Each row comes from the steps of one path. Every step used is in the known rows, and no mark comes twice. Write the path behind each row, first mark first.
(in the rows, 128 means zero)
Known rows:
kagazod, loza, vonuz: [143 139 153  37  82 129 101 138 160 158  85 133  96 153 113 141 156 163
 128 168 139 175 107 147 126]
renevok, kanil: [144 134 164  41 122 137 138 109 156 166 108 128 116 150 119 152 151 176
 132 163 157 142 145 149 127]
loza, kanil: [146 133 146  49 102 162 128 141 154 147 117 127 109 150 121 147 180 141
 114 162 127 154 118 146 144]
vonuz, loza: [160 127 157  61 123 135 143 102 147 176 117 128  98 148 112 138 156 160
 121 136 143 163 155 165 132]
tubog, loza, kanil, renevok, fenan: [141 129 156  46 113 158 135 140 190 135 129 126  85 157 129 150 127 128
 133 118 122 133 169 173 104]
fenan, renevok: [145 128 157  89  91 163 112 100 156 140 124 119 119 145 129 143 132 148
 128 155 128 144 128 131 135]
givaz, loza: [160 133 157  46 131 158 136 145 161 163  92 128 120 151 119 132 132 167
 126 139 129 140 129 148 106]
tubog, loza: [150 132 154  41 127 151 119 151 151 169  85 130  98 149 129 140 135 164
 129 136 119 134 168 159 100]
givaz, loza, vonuz: [157 141 155  32 135 140 120 137 172 161 100 129 109 149 124 123 126 154
 129 147 130 149 138 156 111]
fenan, renevok, kanil, loza: [146 144 174  75  77 171 125  85 164 158 121 115 106 155 119 152 144 160
 129 180 158 152 140 138 120]
kagazod, loza: [146 132 152  53  76 146 119 149 149 159  79 130 110 156 109 150 164 176
 124 159 138 164  99 143 126]
kanil, renevok: [135 128 154  79 126 155 128 153 168 133 119 120 126 149 117 149 134 161
 127 145 136  96 149 166 135]
givaz, loza, tubog: [163 134 150  62 139 180 116 159 175 165  91 139 129 149 111 122 125 152
 108 150 135 173 154 153  88]
tubog, loza, kagazod, renevok, kanil: [147 127 149  44 112 158 127 137 158 201 104 136  93 152 120 143 177 178
 129 158 131 135 176 154  64]
tubog, loza, kagazod: [148 125 146  47 127 163 102 150 160 194  93 136 108 145 115 135 180 156
 128 162 110 135 167 160  80]
renevok, kanil, loza: [150 144 173  50 102 153 140 119 158 170  99 121 109 156 108 154 162 179
 126 181 163 144 142 157 115]
renevok, givaz: [162 128 167  59 134 138 144 129 172 168  95 129 124 155 124 167 160 154
 118 158 127 154 119 158 140]
kanil, loza, tubog: [160 141 158  87 112 184 109 160 169 160  92 131 122 153 100 137 153 151
  98 181 145 171 151 164  98]
givaz, loza, kagazod, renevok: [164 123 143  71 113 173 134 161 162 183 106 131 121 151 112 129 176 170
 117 151 117 135 119 147  73]
kanil, renevok, fenan: [146 121 167  78 126 135 144 124 189 123 136 117 121 152 118 153 112 154
 136 129 141 116 145 170 119]
fenan, renevok, vonuz: [162 125 170  83 131 165 115  91 170 115 135 119 111 143 123 152 105 136
 142 161 140 131 134 136 115]
kanil, renevok, vonuz, loza, tubog: [166 123 159  91 178 166 124 120 191 132 142 136 102 146  95 145 102 131
 123 141 167 141 206 189 100]
fenan, renevok, kanil, loza, kagazod: [145 137 164  80  77 184 107  84 173 181 127 123 115 150 104 149 190 153
 129 206 150 156 141 140 101]
kanil, loza: [157 139 166  72 102 160 129 150 154 156  94 118 114 154 109 147 162 166
 117 172 137 138 128 159 118]
vonuz, loza, givaz: [172 134 149  78 142 128 138  99 173 178 102 135 111 150 106 154 158 159
 117 154 133 171 155 154 130]

Write each row's path:
[157 132 155  47 157 183 138 155 195 112 130 125 105 153 114 149 119 131
 135 144 139 105 145 166 111]  givaz, loza, kanil, renevok, vonuz
[159 131 164  61 152 160 152 149 198 160  99 128 125 160 124 161 128 153
 125 132 129 121 135 171 124]  kanil, renevok, givaz, loza
[138 134 165  66  95 154 122  72 162 152 131 122 114 148 129 151 135 157
 136 163 154 151 141 129 131]  fenan, renevok, kanil
[172 126 158  51 147 164 135 139 191 206  89 140 130 154 111 151 188 149
 120 167 116 164 115 158 100]  renevok, givaz, loza, kagazod
[155 129 154  61 127 152 156 112 186 166 136 131  91 160 118 169 180 122
 110 136 138 165 150 184 167]  vonuz, loza, kanil, renevok, givaz
[180 129 153  75 136 174 147 163 190 178  88 140 120 162 123 147 130 149
  96 137 128 185 129 155  85]  kagazod, renevok, givaz, loza, tubog
[155 138 148  68  94 136 115 140 175 164  64 137 124 157 104 164 166 174
 121 174 125 173  98 131 121]  kagazod, loza, givaz
[143 152 172  59  82 152 106  75 174 155 127 116  94 153 123 144 138 145
 133 188 160 164 146 143 125]  fenan, renevok, kanil, loza, vonuz
[166 118 143  86 108 150 139 118 148 193 132 133  98 148 104 136 198 164
 112 149 133 158 149 164  97]  vonuz, loza, kagazod, renevok
[144 132 152  42 130 167 135 160 191 161 105 132  93 161 135 170 158 127
 118 137 112 137 162 177 134]  tubog, loza, kanil, renevok, givaz
[154 118 142  85 101 160 125 152 154 171 118 128 122 147 112 138 194 168
 116 167 121 129 123 148  94]  loza, kagazod, renevok
[192 128 156  89 163 131 154 100 179 149 121 131  96 153 107 164 128 159
 126 145 140 149 153 156  95]  kagazod, renevok, vonuz, loza, givaz
[150 146 166  89  85 192 103  95 180 161 119 128 113 154 110 144 134 145
 112 191 166 185 164 143 102]  fenan, renevok, kanil, loza, tubog
[162 129 149  77 131 158 122 117 163 177 115 140 104 147 102 131 147 144
 102 146 152 196 181 169 112]  vonuz, loza, tubog
[159 126 148  56 133 172 121 148 170 186 101 136 130 146 106 129 179 162
 126 167 120 142 132 152  88]  givaz, loza, kagazod
[169 122 164  74 140 147 144 141 159 121 121 121 104 149 119 153 118 163
 131 146 140 113 127 151  94]  kagazod, renevok, vonuz
[149 138 164  56  99 166 123 124 168 193 107 128 119 152  95 150 210 170
 125 206 154 147 144 158  98]  renevok, kanil, loza, kagazod
[155 145 166  62 112 175 120 135 174 172  98 133 117 156  99 145 153 163
 107 189 169 175 166 161  97]  renevok, kanil, loza, tubog
[142 125 156  64 106 153 144 127 191 119 148 120 108 155 121 154 143 129
 126 136 136 136 132 164 135]  loza, kanil, renevok, fenan
[165 135 156  55  99 183 138 103 190 163 116 129 107 159 138 156 154 113
 116 150 113 191 103 132 142]  fenan, renevok, givaz, loza, kanil
[148 140 154  27 130 133 103 139 162 168  93 130  87 147 134 130 127 150
 132 145 119 142 176 164 102]  tubog, loza, vonuz
[175 118 156  69 112 154 150 132 182 175 122 129 115 155 112 131 154 162
 128 136 121 155 114 149  55]  givaz, loza, kagazod, renevok, fenan
[166 146 158  87 120 153 125 145 180 160  80 123 130 156 104 160 165 165
 115 188 127 144 125 148 116]  kanil, loza, givaz
[154 124 156  64 110 141 157  92 186 140 161 124  84 156 113 149 149 126
 125 121 147 160 158 180 136]  vonuz, loza, kanil, renevok, fenan
[131 131 144  65 110 168 127 156 170 127 135 123 114 152 120 150 164 138
 117 153 132 115 138 163 151]  loza, kanil, renevok
[161 129 150  96  85 176 126 163 155 175 109 122 114 154 101 141 206 169
 110 184 126 134 118 157  82]  kanil, loza, kagazod, renevok
[175 133 159  58 153 175 134 151 197 180  80 144 130 158 117 147 133 139
 103 150 131 190 138 160  99]  renevok, givaz, loza, tubog
[157 123 155  67 153 173 137 151 207 183 106 136 136 156 111 156 174 146
 124 158 119 123 134 173 106]  kanil, renevok, givaz, loza, kagazod
[153 149 167  52  89 137 137 126 162 161 114 119  86 159 119 145 155 173
 122 174 160 147 137 159 105]  kagazod, renevok, kanil, loza, vonuz
[149 132 146  67  86 167 100 161 166 162  77 143 116 154 100 140 157 161
 108 168 145 199 124 145 105]  kagazod, loza, tubog
[166 139 165  55 123 151 120  89 197 164 112 129 107 155 139 145 118 123
 129 151 121 179 119 142 127]  fenan, renevok, givaz, loza, vonuz
[158 131 147  49 103 151 140 108 149 168 128 131  85 151 115 141 185 136
 111 145 139 185 146 162 147]  vonuz, loza, kanil
[159 143 162  83  94 175 134 149 166 169 105 130 107 161 105 144 152 172
 100 175 167 170 156 158  82]  kagazod, renevok, kanil, loza, tubog
[156 132 157  78 101 174 112 148 163 179 101 125 125 149  95 142 207 160
 117 198 130 139 131 161  99]  kanil, loza, kagazod
